Known rows, with every way that one mark hangs from another
fegoz[zavos[badog vadog]]: [  7.6  -7.0  -0.6   3.6   5.9  -0.8  10.2  18.9  -1.7 -11.7   5.0 -24.4
 -10.6 -10.7 -21.1 -13.8  25.7 -18.4]
fegoz[kagatuk zavos[badog]]: [  4.2  -1.3   5.1   4.6   4.6  11.6  23.8  15.6  -9.5  -8.0  11.6 -20.3
  -4.2 -12.7 -11.4 -17.7  44.6 -19.7]
vume[fegoz[kagatuk zavos[loru]]]: [ 14.0  -6.2   3.5   4.0   6.3  15.1  28.4  20.1  -2.0 -10.9  -0.4 -17.8
 -11.1 -27.5  -7.8 -14.5  43.0 -34.1]
loru[pazag[badog]]: [-11.3 -18.5  -0.1   0.4  12.5 -13.4   5.9  23.6  -7.8  11.3  19.2 -26.0
  -0.9  -3.1  -8.7 -30.6  37.5  -3.2]
vume[fegoz[kagatuk zavos[loru[pazag[duriv]] vadog]]]: [ 14.0  -3.0  14.3   1.5 -10.4   2.1  14.4  12.1  -1.0  -5.6  -9.9 -26.6
 -13.6 -16.1   9.7  -8.8  25.0 -16.1]
fegoz[zavos[badog[pazag] loru vadog]]: [ 11.2   5.6   4.6   6.1 -13.3 -10.8  -2.8  11.3  -0.8 -19.0  -7.0 -24.0
   3.2  -2.5 -14.9 -10.9   4.5  -6.0]
duriv[pazag[badog]]: [ -8.5 -27.6   4.8   1.8  26.1 -14.4  12.5  31.8 -22.1  12.1  20.2 -15.3
   1.4  -4.3 -12.9 -34.7  47.4  -6.0]
kagatuk[fegoz]: [ -5.8 -32.8  12.6   5.9  22.2  -5.6  13.2  28.6  -9.9  -2.3  12.2 -21.7
 -26.1  -9.1 -15.2 -35.3  55.4 -21.8]
zavos[badog loru[pazag] vadog]: [ -3.5   5.0   9.8   2.4 -17.2 -24.3  -9.4   8.7   7.8 -14.4  -8.0 -31.3
   0.1  -4.3  -9.0 -12.4  10.3   4.9]
kagatuk[fegoz[zavos[badog]]]: [ -0.9 -12.7   1.0   5.2  12.8   3.6  18.1  23.6  -4.3 -10.4   7.9 -22.8
 -14.7  -5.0 -20.9 -26.2  44.8 -28.0]
pazag[badog duriv]: [ -7.3 -21.2   3.3  -0.7  21.7 -11.1   9.0  30.0 -31.8  18.2  19.2 -19.1
  -2.3  -0.9 -11.4 -37.3  41.1 -14.5]
fegoz[kagatuk zavos[badog[pazag[loru]] vadog]]: [ 15.7  -5.3   8.6  -0.2  -8.6  -6.7  12.8   9.7 -18.2 -16.1   8.5 -16.0
   6.1  -7.1  -4.6  -2.2  15.1  -7.9]
vadog[zavos]: [ -4.9 -20.2   3.4  -8.8  22.4 -10.7   9.6  25.6  -6.1   9.8  26.9 -19.2
 -23.5  -1.0 -21.9 -33.3  41.0 -16.8]
vume[fegoz[kagatuk zavos[loru[pazag[badog]] vadog]]]: [ 15.5  -2.0  -2.5   0.9  -5.6   1.0  19.7  11.3   6.8  -9.8  -2.2 -23.8
  -1.9 -19.5   0.0  -0.1  24.4 -15.1]
zavos[badog[pazag[duriv]] loru vadog]: [  0.5   4.9  19.3   5.9 -16.1 -25.5 -14.7   9.4 -18.6  -8.4  -7.0 -24.7
   2.3   4.6  -6.0 -22.4   2.6   2.5]
vadog[zavos[badog]]: [ -9.4  -3.0   0.5  -8.3  11.6 -15.8   6.6  18.3  -5.6   2.8  24.4 -21.6
 -14.4   3.3 -24.5 -29.7  31.0 -15.6]
badog[pazag[loru]]: [ -1.1 -25.8  10.4  -1.5  11.9 -17.7   4.1  26.9 -26.6   2.3  18.0 -15.5
  -1.1  -4.9  -8.9 -28.7  27.5  -9.1]
loru[pazag[duriv]]: [-12.6 -18.7  16.9   0.7   8.1 -11.9   1.0  24.2 -16.2  15.6  12.3 -29.0
 -13.4   1.4   0.8 -38.0  38.3  -4.0]
kagatuk[fegoz[zavos[vadog]]]: [  9.8 -31.9   5.5   5.4  18.3   2.7  16.1  27.5   0.4 -10.0   4.2 -22.4
 -30.6 -11.3 -18.2 -19.1  44.9 -25.2]

Rows
[  4.8   7.3  -0.1   0.9 -15.3 -10.8  -1.1  12.2  12.1 -15.6 -10.4 -29.9
   2.1  -5.0 -11.1  -6.5   9.9  -3.3]  fegoz[zavos[badog loru[pazag] vadog]]
[ -5.1   3.1   8.1   0.2  -8.9  -9.3   4.8  17.3  -4.7  -2.9  -9.7 -28.9
  -0.6   8.9  -4.0 -25.3  26.7 -13.2]  kagatuk[fegoz[zavos[badog loru[pazag[duriv]]]]]
[  2.5   3.4  13.3   8.0 -14.5 -23.7 -11.8   7.6  -4.4 -18.4  -5.1 -24.2
   1.6  -2.7 -12.6 -16.6   4.6   1.6]  zavos[badog[pazag] loru vadog]
[ -2.8 -25.3  15.8  -3.8  10.4 -19.6   0.6  28.4 -40.7  12.2  15.7 -16.1
   0.5   3.1  -1.5 -34.3  25.5  -8.5]  badog[pazag[duriv loru]]
[-13.1 -16.4   5.8  -1.4  11.8 -15.5   3.0  24.3 -21.5  20.9  17.4 -26.5
  -0.3   5.0  -1.9 -36.6  35.2  -2.7]  loru[pazag[badog duriv]]
[ 11.6  -3.7   7.2   5.3  -0.3   6.6  18.9  11.3  -3.3 -15.7   6.3 -21.7
 -10.1 -14.9 -11.9  -7.8  34.3 -14.9]  fegoz[kagatuk zavos[badog vadog]]
[  2.6  -3.0  -0.3   3.5   2.3  -1.6  13.0  21.4  -0.5 -15.8  -5.8 -21.9
  -3.2  -5.3 -20.7 -20.0  34.9 -24.8]  kagatuk[fegoz[zavos[badog loru]]]
[  2.4   0.8   7.6   3.2  -6.0 -19.5  -4.0  13.9  -1.3 -16.8  -6.4 -23.6
  -1.9 -11.0 -18.6 -13.2  16.3  -7.3]  zavos[badog loru vadog]
[  5.7 -14.6   2.1  -2.6  -0.1 -13.4   4.6  21.6  -6.0   1.0  -7.4 -25.7
  -3.9   6.4  -3.7 -16.3  23.5  -7.2]  kagatuk[fegoz[zavos[loru[pazag[badog duriv]] vadog]]]
[  7.4  12.8  14.3   0.4 -22.6  -5.7   5.1   5.9  -4.1  -8.8 -10.6 -27.6
   3.8  -0.7   4.9  -7.0  16.3   0.3]  fegoz[kagatuk zavos[badog loru[pazag[duriv]] vadog]]
[  6.0 -15.1   3.0   5.4   7.3  -1.6  13.1  19.2   0.6 -17.4   2.1 -24.3
 -20.7  -7.0 -20.6 -15.3  34.5 -23.2]  kagatuk[fegoz[zavos[badog vadog]]]
[-13.0  13.6   7.6 -13.6 -11.2 -27.6  -7.0  11.7  -5.5   9.0   7.6 -27.7
   0.4  16.5  -7.3 -29.6  13.0   0.3]  vadog[zavos[badog loru[pazag[duriv]]]]
[  8.0   8.7   4.1   3.3  -5.5   6.8  19.4  13.2  -5.4 -13.1  -1.6 -18.3
   6.4 -13.1 -11.2 -12.7  34.1 -16.6]  fegoz[kagatuk zavos[badog loru]]
[ 15.6   9.7  13.5   8.2 -19.7  -2.9   5.7   3.9  -2.8 -22.5  -6.3 -21.2
   3.6  -6.9  -5.4  -5.1  13.0  -3.2]  fegoz[kagatuk zavos[badog[pazag] loru vadog]]
[ 13.4  -1.5   3.0  -1.4  -6.9  -1.2  16.2  12.5  -7.2  -0.1  -4.4 -24.5
  -0.1 -11.7   6.7  -6.9  21.9 -15.1]  vume[fegoz[kagatuk zavos[loru[pazag[badog duriv]] vadog]]]
[  7.2 -15.4  -4.2   0.1   0.5 -11.2   7.6  20.3   7.5  -8.1  -5.1 -25.6
  -4.1  -1.2 -10.5 -10.2  26.0  -8.1]  kagatuk[fegoz[zavos[loru[pazag[badog]] vadog]]]
[ 11.2   2.6  -1.9   1.1  -5.0  -5.5   4.9  17.2   3.2 -17.4  -9.1 -22.5
  -0.2 -10.4 -20.3  -7.6  15.5 -14.5]  fegoz[zavos[badog loru vadog]]
[ 10.4  -1.7   8.3   8.5 -11.0 -11.2  -0.3  11.3   1.7 -24.5 -10.5 -24.0
  -6.3   0.8 -13.9 -12.7  13.2 -11.3]  kagatuk[fegoz[zavos[badog[pazag] loru vadog]]]
[  5.9 -19.6   3.0   3.5  13.6   2.5  16.5  29.0  -1.4  -8.5  -3.9 -18.8
 -14.4  -9.4 -17.3 -24.2  44.4 -26.2]  kagatuk[fegoz[zavos[loru]]]
[  8.5  -1.6   6.5   3.1  -3.9   9.8  22.9  14.7   7.2  -7.7  -1.9 -24.2
  -9.8 -21.4   2.3 -13.3  37.2 -22.0]  vume[fegoz[kagatuk zavos[loru[pazag]]]]
[ -5.0   9.9   6.0  -5.6  -7.0 -24.6  -6.6   9.4  -5.0  -5.1  12.7 -20.7
   0.2  10.3 -18.0 -27.5   9.9  -3.2]  vadog[zavos[badog[pazag] loru]]
[  2.5 -11.5   9.1  -0.8  -4.4 -27.9  -5.5  14.5 -19.9 -12.6   9.4 -19.6
   3.5  -2.7 -11.6 -13.8   8.1  -2.7]  zavos[badog[pazag[loru]] vadog]
[ 11.7  -9.0  -0.1  -2.4  -2.5 -13.9   4.0  17.8 -15.7 -12.8   7.0 -18.4
   5.3  -3.2 -13.8  -7.8   7.6 -10.5]  fegoz[zavos[badog[pazag[loru]] vadog]]
[ 10.2  -5.1   1.7   3.2  -3.0  -6.4   8.3  17.0   4.8 -22.6 -11.2 -23.2
 -10.0  -7.1 -20.6  -9.5  25.2 -19.8]  kagatuk[fegoz[zavos[badog loru vadog]]]
[ 15.0 -20.3  10.8   4.7  10.0  11.6  22.8  19.2  -4.8  -8.8   8.3 -19.4
 -19.9 -18.8  -8.9 -11.2  44.0 -16.5]  fegoz[kagatuk zavos[vadog]]
[  7.8 -16.2  10.1  -2.3  -1.2 -17.0   4.4  19.1 -27.5  -8.2   2.2 -19.1
  -3.7   8.2  -7.2 -16.0  13.7 -15.1]  kagatuk[fegoz[zavos[badog[pazag[duriv loru]] vadog]]]
